What can hang from each mark
J759: J921
J95: J415 J759 J851 J881
J921: J415 J759 J851 J881
J881: J95 J921
J415: J921

Known rows, with every way that one mark hangs from another
[J95 J851 [J881 J921]]:   4  15   0  57  -9  -8  22  -1 -12  -4   9  19 -17   6  -5  -2  33  18 -21
[J921 J415 J759 J851 [J881 J95]]:  11 -18  -7 -46  12  24   0   2  13   7   4 -16  -3  15 -20 -31 -10   4   1
[J921 J415 J759 J881]:  10  -7  -8 -34  10  13   9   7   1  10   0  -2  -7   6 -29 -23   3  12  -9
[J95 [J415 [J921 J881]] J759 J851]:   9  20  -5  44   3  -5  28   5 -16   7  -3  13 -19  -3  -5   6  28  15  -4
[J415 [J921 J759 J851 [J881 J95]]]:  10  -7  -2 -18  18  32  -7  -2   4   2   3 -10  -1   7  -7 -24 -14   5  10
[J921 J415 J759 [J881 [J95 J851]]]:  14  -2  -9 -25  10   8  10   4  -5   3  12   0  -4  12 -26 -21  -1  10 -10
[J881 [J921 J415 J759 J851]]:   6 -21  -7  -8   9  11  -3 -10  14   1   4   3  -7  13 -16 -21   3   9  -8
[J881 [J95 [J759 J921]]]:   1   8   8  50   3  -1 -14  -6 -12  -1   5  12  -2  17  -8   5  20  14 -11
[J415 [J921 J851 J881]]:   7   1   1   3  10  21   0  -3  -3   3   0  -8  -9   1  -5 -16   0   9  -6
[J759 [J921 J415 J851 J881]]:   5  -5  -1  -2   5   7  -3   2  -4   6  -1  -2 -11   7 -14 -16   9  11 -24
[J759 [J921 J415 [J881 J95]]]:   6   4   3  14   8  -3 -10   1 -14   4   3  11   1  13 -18  -8   1  13 -18
[J95 [J415 [J921 J759]]]:  6 -5 -1 19 18 14 -1  1  2  4 -5  3 -1  1 -1 -8  2 13 10
[J759 [J921 J415 [J881 [J95 J851]]]]:   8   8   0  19   6  -8  -3   2 -20   0  10  12  -4  11 -16  -6   8  14 -26
[J759 [J921 J851]]:   0  -5   7  25   6  13 -17  -4  -2  -3   3  -4  -9   9   3 -10  15  13 -24
[J415 [J921 J759 J881]]:   9   3  -1  -8  17  21   1   2  -8   4   0   3  -5  -1 -17 -16  -2  11   2
[J921 J415 J851 [J881 J95]]:   8 -11  -3 -21   5  13  -1  -2   8   6   4 -16  -4  14 -14 -21  -4   6  -8
[J881 J921]:   2   1   7  38   2  -1  -8 -12  -1  -5   5  15  -5   9  -5  -4  14  15 -12

Rows
10  0 -1 28 16  9 -1 -2 -4 -4  8  4  0  8  2 -5 -1 12  5
[J881 [J95 [J415 [J921 J759]] J851]]
  8  -5  -6  -9   0   9  10  -2   5  10   2 -10  -8  16 -18 -14   8   5  -7
[J921 J415 J851 [J881 [J95 J759]]]
  9  -8  -3  -8  16  25   5   7  10   8  -7  -9  -7  -1   0 -19  -2   8  14
[J95 [J415 [J921 J759 J851 J881]]]
 9 -3  1 31  8 -1 -3 -5  5 -8 11 17 -1 13  2 -8  5 12  7
[J881 [J95 J415 J851] [J921 J759]]
  6 -11  -5   4   9   1  -3  -9   3   1   4  15  -3  11 -23 -14   6  13  -9
[J881 [J921 J415 J759]]
  5   4   1  12   6  -3  -3   4 -14   6   0  11  -7   6 -20  -8  11  15 -25
[J759 [J921 J415 J881]]
  2 -11   0  16   7   6 -11  -5  -3   2   2  -2  -8  11  -8 -11  12  12 -29
[J759 [J921 J415 J851]]
  3  -9   7  28   3   9 -18 -16  10  -8  10   2   0  19   4 -12   0   8  -1
[J881 J95 [J921 J851]]
 6 10  1 50  0 -5  9 -1 -5  0  7  5 -8 13  4  6 26 14 -4
[J881 [J95 J415 J759 J851]]
  8   8  -7  39   7   8  30  10  -9   6  -2   9 -12  -3  -3  -5  20  15   0
[J95 [J415 [J921 J759]] J851 J881]
  7  -2   0  11  10  16   6   3   5   7  -8  -7  -8  -2   5 -11   2   9   7
[J95 [J415 [J921 J851 J881]]]
 10 -17 -10 -49  10  24  10   5  12  10   0 -16 -11   7 -21 -31   0   8  -7
[J921 J415 J759 J851 J881]
  6 -24  -9 -31  12  22   0  -3  14   6   3 -16  -8  11 -16 -25   3   9 -12
[J921 J415 J759 J851]
